Each row was made from one walk, in order. Every step used is in the known rows, and no mark comes twice. Write each row's walk.
(in the rows, 128 means zero)
Known rows
E -> P -> L -> W: [ 97 138  89 132 144 136 123 158 114  81 144 126 152  56  96 138 145 139
 170 142 118 144 118  50 105 122 125 156 138 120 118 118 131  91 120 106
 115  72 124 154 158 125  79]
E -> P -> B -> Z: [151 121 160 137  99 158 129 144 172 153 122 131 151  50 123 142 135 107
 186  87 143 139 124 178 129 101 100 172 121 122 207 135 143 152 133 121
 125  94 107 176 158  87 143]
B -> P: [105 177 116 118 116 114 140 158 124 144 154 184 127 164 120 113 104 114
 118 136 138 121 164 158 104 132 127 105 117 138 128 136 152 147 130 157
 137 142 136 129 135 126 141]
P -> B -> Y: [152 118 198 111 117 115  97 141 144 162 110 125 136 130 124 149 106 117
 150  97 123 122 159 169  85 129 110 138 126 144 177 149 175 122 125 142
 120 103 131 152 139 155 145]
L -> P: [164 149 149 116 111 111 121 132 131 164 115 184 139 141 122  67 102  99
 129 111 121 143 165 174 139 143 128 138 128 113 146 109 114 152 125 139
 126  94 126 121 117 114 175]
Y -> B -> W -> E: [141  75  84 102 139 128 137  90 102 139 101  61 116 170 152 125 128 106
 121 118 133 126  84  81 149 127 161 103 129 141 105 130  96 109 118 117
 128 169 119 130 112 121 131]
W -> E -> P: [ 98 151  97 110 123 115 119 152 101 108 102 153 150 188 149  98 116 102
 107 130 125 112 119 191 169 121 132 177 139 127 121 123 110  88 122 120
 154 169  88 168 131 116 117]
E -> P: [109 144 118 117 118 126 114 138 110 126 134 151 153 117 121 116 112  95
 148 124 127 127 152 201 135 129 121 170 134 117 127 131 149 102 128 142
 131 123 104 170 143 116 110]
Q -> W -> E: [ 81 112  84 123 108 107 128 131  76  90 103  95 125 242 152 111  99 115
 104 117 125 114 116 159 167 123 165 110 119 134 122 126  76 139 134 114
 130 151 124 132 142 121 157]
B -> A: [139 115 101 106 111 139 111 131 149 137 128 182 113 148 175 142  57 101
 126 115 136 116 118 210  58 134 130 135 129 130 133 127 159 133 117 149
 115 113 134 181 116 101 138]
L -> W -> E: [102 113  70 107 131 123 114 142 103 105  88 110 130 195 150 113  95 129
  92 129 126 121 114  95 143 124 183 114 126 142  98 121 100 115 102  95
 153 124 128 146 132  91 145]
B -> W: [ 84 113  94 125 115 136 138 107  85 150 123 125 119 145 136 151 112  94
 136 125 140 113 131  95 127 134 135 106 120 131 131 123 136 127 134 139
 113 125 125 137 137 115 132]
A -> B -> Y: [127  83 187  82 134 119 128 105 154 130  92 166 127 129 108 153 104 125
 122 137 115 134 133 173  58 143 128 146 146 134 111 143 153 109 120 136
 133 109 107 179 123 156 129]
P -> L -> W: [114 140  90 137 135 132 125 136 114  90 126 115 126 108 115 154 127 143
 159 140 114 134 130  60  87 132 150 125 131 133 107 127 126 102 116 108
 119  70 149 132 153 119 109]
W -> Q -> P -> E: [ 91 166 161 114  97 123 110 109 163 151  91 146 100 146 150 136 130 143
 138 150 118 115 158 144 186 151 126 123 136 121 131 124 145 124 104 147
 148 128 142 110  66 137 161]
L -> W: [119 111  99 113 123 131 109 135 106 120 112 121 139 112 119 127  89 123
 137 123 133 133 139 103 108 133 170 108 118 133 104 125 126 127 106 115
 130  89 150 156 142  92 136]
A -> B -> W -> Q -> P: [112  92 168 142 127 137 158  57 145 168 140 158 120  87 120 166 138 139
 128 150 130 150 109  84 128 143 123 119 138 108  83 106 118 140 141 140
 103 148 122  99  99 132 147]
L -> W -> Q: [106 107 121 117 104 145  93  85 158 136  99 129 142  82 115 138 105 144
 101 133 106 144 127  69 134 143 173  95 123 125  99 125 131 140 100 126
 122  92 130 134 129  91 146]
A -> B: [167  95 140 100 131 111 139 104 147 127 118 129 119 130 128 141  96 113
 126 126 119 133 163 229  87 138 139 142 134 129 101 127 127 121 123 131
 128 125 125 152 125 131 138]
W -> E: [113 152  87 102 116 115 119 134 107 116  87 130 115 236 168 117  99 109
 100 124 118 104 140 191 148 137 156 137 129 140 123 127 111 106 115 122
 143 156 113 141 120 106 157]
L -> P -> Q -> W: [148 128 165 164 113 138 112 118 103 141 128 136 134 114  91  63 141 137
 106 110 132 139 149 144 185 131 115  99 106 106 161 126 117 212 145 145
 120  98 143  97 120 130 149]
A -> B -> W -> E -> P -> L: [102 114  92 123 164 129 177 114 114  90 128 118 111 127 134 160 170 124
 110 161 125 131  60  46 103 114  96 189 160 131 107 113  95  58 150  99
 126 161  77 134 145 157  79]
E -> P -> L: [112 167 104 133 132 123 130 147 117  95 143 148 145 113 121 141 156 120
 172 136 106 126 140 150 112 132  96 174 147 117 135 126 144  74 136 134
 115  86 111 152 152 139  86]
B -> W -> Q -> P -> E: [ 53 142 144 128 102 135 127  89 135 172 109 126  99 129 138 156 148 135
 120 155 142 121 109  22 178 147 115 106 131 122 151 114 136 124 122 141
 141 141 132 103  69 131 153]
A -> B -> P -> Q -> W -> E: [125 119 142 147 146 126 156 134 122 104 142 127 106 178 110  99 142 165
  52 150 140 124 119 143 132 117 129  90 119 138 114 142 106 171 155 132
 151 182 132  87 126 161 126]
W -> Q -> P -> L: [110 177 147 156 112 122 132 114 169 114 142 194 122 146 136 165 166 163
 174 147  95 143 133 144 149 156 108 134 147 110 117 119 128 113 133 148
 103 104 141  88 102 142 128]
P -> L -> W -> E: [108 146  63 124 140 124 127 153 119  67 100 117 113 175 148 142 134 152
 119 141 109 125 101  42 105 126 160 129 137 142 107 124  91  83 111  87
 146 101 138 119 139 115 118]
W -> E -> P -> B: [164 142 138 118 133 118 114 160 121 133 127 105 144 143 149 115 125 106
 126 103 133 114 131 204 168 108 115 178 124 133 156 132 124 110 127 115
 142 167 104 142 148 122 132]
L -> P -> Q: [182 156 170 141 123 145  94 110 135 165 120 187 132 124 118  66 136 131
 101 108 128 135 167 162 159 146 108 120 117 105 167 125 152 170 127 147
 139 108 143 102 102 113 150]
Q -> W: [ 94 110 110 137  96 111 125 137  76 107 126 102 132 168 118 120 100 112
 147 113 123 127 152 170 142 133 150  99 115 127 134 130 117 156 132 133
 112 114 138 140 152 127 152]
L -> W -> E -> P: [ 91 123  79 111 140 131 117 151  92  98 104 126 154 117 129  95 109 120
 100 138 132 125  95  80 166 114 166 155 133 133 100 121 102 105 111  96
 154 136 100 165 141  96 111]
A -> B -> D: [175  57 158  82 129 100 136 108 131 154 117 148 109 165 144 143  82 106
  97 141 147 132 115 171  70 124 137 123 113 125 121 124 136 149 141 135
 137 145 116 162 131 140 109]
P -> B: [185 130 153 133 116 114 111 140 135 156 136  99 128 126 141 140 100 105
 151  87 131 119 182 221 121 125 125 133 114 138 161 139 149 141 124 135
 120 116 148 126 145 125 157]
Y -> B -> P -> Q: [187 141 157 130 148 140 122 127 147 154 162 115 125  99  99  92 153 145
 133 127 133 127 163 160 109 142 117  76 111 132 120 158 170 156 129 172
 132 151 162 100  99 147 109]

Which walk is each row?
[110 159 123 155 143 122 140 156 111  84 160 133 124 129 117 150 137 162
 191 149 125 142 140  69 106 131 140 121 135 122 104 110 122 109 125 106
 118  88 167 107 132 130 108] => Q -> P -> L -> W
[ 64 115  89 125 118 111 134 156  71  89 115 113 154 186 132  92 123 106
 119 126 133 117 100 145 189 110 143 146 129 123 128 124  88 120 141 110
 137 158  92 157 152 130 114] => Q -> W -> E -> P
[ 96 136 111 138 129 155 110 113 171  96 122 159 159  24  95 152 161 157
 138 160  94 161 105  26 121 129 119 150 149 109 108 119 135 102 115 117
 112  66 111 140 144 120  82] => E -> P -> L -> W -> Q
[102 178  94 121 138 127 135 158 114  77 119 141 136 186 144 127 157 123
 128 145 106 119 101 141 139 127 106 192 148 124 128 123 105  62 131 112
 139 132  94 139 143 138  90] => W -> E -> P -> L
[180 151 185 159 124 107 126 157 121 159 171 128 132 137 144 141 118 122
 190  95 139 120 180 225 146 129 116 127 115 128 155 130 139 144 129 137
 111 150 162  95 126 126 151] => Q -> P -> B
[105 123 110 154 119 135 107 119  91  91 102  86 112 223 145 101 133 149
  84 120 129 106 120 159 191 134 146  92 108 132 144 141 107 153 136 122
 142 155 131 111 125 122 136] => P -> Q -> W -> E
[108 206 106 140 128 115 155 170 137 109 164 183 112 161 118 133 142 138
 138 148 125 119 159 108  72 138  99 122 133 137 125 134 144 115 143 150
 120 118 144 116 146 158 117] => B -> P -> L
[123 161 121 132 139 148 102 124 109 110 110 134 133 162 147  99 154 137
  82 136 123 105 117 191 182 132 111 162 127 123 141 137 140 108 130 131
 166 167 101 138 113 117 101] => W -> E -> P -> Q
[137  58 127 111 113 151 121  45 158 170 108  83 133  74 113 150 136 115
 125 125 114 154  99  63 139 143 143  84 132 124 107 132 126 134 118 147
  91 129 127 130 106 125 131] => Y -> B -> W -> Q
[128 156 150 140 131 160  96 118 111 132 130 147 149 100 111 106 147 129
 125 125 124 116 144 188 164 141  98 150 115 111 143 140 178 125 135 155
 144 133 118 152 122 117  85] => E -> P -> Q
[141 115 114 133 130 117 135 124  98 157 129  69 110 179 169 151 119 105
 109  99 143 101 110  78 150 113 124 120 118 151 159 132 111 128 134 111
 126 175 128 111 145 116 154] => P -> B -> W -> E
[120 188 132 155 130 111 148 158 122 101 152 166 120 168 146 149 151 143
 201 140 117 129 151 178 119 147 111 140 134 116 130 114 126 102 135 140
 108 115 155 104 121 149 121] => Q -> P -> L
[ 91 119 144 162 117 147 105 129  85 107 146  99 153  96  91 101 154 138
 130 121 134 127 135 166 188 126 109 124 110 109 159 140 149 157 149 143
 122 123 123 131 142 131  97] => E -> P -> Q -> W
[114 119 128 160 109 145 104 109  82 112 125  90 124 148 113 117 131 142
 120 115 134 120 149 171 165 137 129  86 103 123 151 143 141 171 143 146
 119 129 149 116 137 128 133] => P -> Q -> W
[139 127  89 108 169 119 153 158 140  84 149 103 118 127 115 112 145 159
 121 150 123 147  90   4  70 115 153  98 140 149  77 132  96 111 115 104
 134 120 150  98 125 154 100] => Y -> B -> P -> L -> W -> E
[167 139 155 135 126 121 118 151 127 154 152 113 156  69 128 113 126 100
 175  93 131 122 170 210 140 114 102 163 115 125 168 138 159 126 131 136
 121 121 123 154 152 126 120] => E -> P -> B
[202 113 144 123 117 134 105 144 173 160 152 149 117 100 176 151  66 103
 142  88 138 113 141 208  57 119 112 133 124 136 171 138 164 151 120 144
 111 119 146 153 124 105 147] => P -> B -> A
[155 129 130 102 137 113 143 136 143 152 160 118 132 109 109  93 117 113
 149 129 133 138 155 161  86 131 142  89 125 141 105 145 142 153 123 155
 120 139 147 127 115 145 120] => Y -> B -> P
[192 137 174 141 125 122 121 166 162 158 191 172 117 117 181 143  85 122
 180  97 151 119 138 223  87 119 105 140 123 123 168 127 154 156 130 145
 106 132 160 124 108 127 147] => Q -> P -> B -> A
[170 149 175 139 150 133 143 111 156 141 156 156 104 120 105 123 139 151
  89 153 138 119 168 177  77 144 103 104 124 133 105 144 168 158 147 165
 148 148 141 103 111 148 109] => A -> B -> P -> Q
[134 133 145 162 141 113 143 153  84 159 151 107 114 195 166 143 138 120
 145 106 159 112 111  96 165 113 118 122 118 135 151 118 100 128 143 109
 125 198 140  91 122 131 155] => Q -> P -> B -> W -> E
[123  74  95 102 150 134 141 116 100 134 115  74 144 120 133 111 143  93
 130 125 141 136  62  76 161 114 136 141 140 128 102 130 101  96 126 114
 128 177  93 149 120 132  94] => Y -> B -> W -> E -> P
[ 97 124 149 143 113 135 113 110 137 135 130 160 146  89 112 133 121 160
 145 143 120 153 130  73 160 143 159  96 130 115  95 110 122 151 109 131
 118 104 148 111  97 101 144] => L -> W -> Q -> P
[130 141  93 109 174 112 173 151 147  79 144 135 105 133 118 139 143 168
  82 178 126 136  99  26  37 117 144 127 148 148  66 120  93 106 129  95
 149 123 132 104 144 155 113] => A -> B -> P -> L -> W -> E
[ 97 103 172 115 123 127 151  65 157 163 103 103  91  91 131 165 152 139
 105 164 136 130 103  57 149 144 112 126 149 125 111 111 123 117 125 137
 137 149 123 100  69 152 149] => A -> B -> W -> Q -> P -> E
[145 102 147 149 103 141 116  80 152 187 129  97 125  75 126 175 127 121
 125 104 127 129 126  63 139 127 110 102 118 130 157 128 145 145 134 144
  95 134 124 107 136 111 163] => P -> B -> W -> Q
[135 127 167 171 132 118 143 147  82 174 182 104 120 126 140 152 129 114
 177 100 163 122 151 109 144 119 104 108 114 125 165 119 139 155 147 137
 104 155 154  92 134 130 145] => Q -> P -> B -> W
[143  98 129 129 120 161 121 153 156 120  96 102 153  63 141 132 132 125
 137  92 151 138  66  53 142  86 135 159 130 137 177 124  97 146 117  69
 149 102 108 163 152  70 145] => L -> W -> E -> P -> B -> Z
[148 161 134 125 150 106 179 140 170 107 169 165 104 126 107 147 143 141
 130 164 121 133 146 140  35 129 101 142 145 133 101 129 140 114 149 144
 124 119 137 106 142 176 108] => A -> B -> P -> L
[142 140 150 157 119 129 114 128 103 120 109 143 129 186 125  39 146 140
  64 117 135 126 117 128 210 126 127 104 111 113 151 122  87 188 136 121
 147 144 130  83 111 125 155] => L -> P -> Q -> W -> E
[108 133 108 134 117 145 111 102 166 103 108 143 133  63 110 169 141 167
 130 151  91 148 120  26 109 144 145 113 143 126 102 122 129 110 106 116
 108  60 139 123 138 120 123] => P -> L -> W -> Q
[122  95 138 134 162 158 144  86 112 132 115 107 125 122 129 139 175 133
  63 150 147 116  82  91 139 125  99 155 133 124 115 127 128 102 145 120
 152 192  86 130 119 137  81] => A -> B -> W -> E -> P -> Q
[153 139 134  79 131 113 139 140 149 152 111  75 102 115 117  82 126 114
 134 144 136 121 158 134 105 127 132  98 126 149 137 146 155 134 108 149
 155 129 160 125  90 161 133] => Y -> B -> P -> E
[149 112 127 119 148 124 106 173 106 124 134  82 155  82 134 111 120 121
 120 102 140 122 120  98 159  98 139 159 125 139 138 127 113 113 113  85
 143 139 116 139 148 112 124] => L -> W -> E -> P -> B
[119  70 143 117 118 143 147  38 165 163 106 134 121  88 116 176 123 124
  93 142 116 143 105  90  98 142 132 113 138 125  82 119 130 128 132 142
 109 134 101 130 120 121 147] => A -> B -> W -> Q
[164 153 117 118 147 117 157 157 166 116 165 120 117 114 104 123 157 134
 173 140 121 145 145 120  67 132 116 106 137 137 114 141 141 117 136 152
 107 111 153 104 127 172 100] => Y -> B -> P -> L
[129 126 139 125 146 132 158 107 212 112 154 160 123  32  81 156 153 179
  97 180 105 163 114  16  45 133 127 111 152 132  71 124 133 128 132 130
 120  81 129  97 133 151 116] => A -> B -> P -> L -> W -> Q
[120  91 140 144  98 141 141 161 133 105 114  86 152 127 136 135 147 119
 157  90 148 135  73 132 180  83 124 157 117 130 199 131  82 162 150  94
 126 124  92 156 158  99 152] => Q -> W -> E -> P -> B -> Z
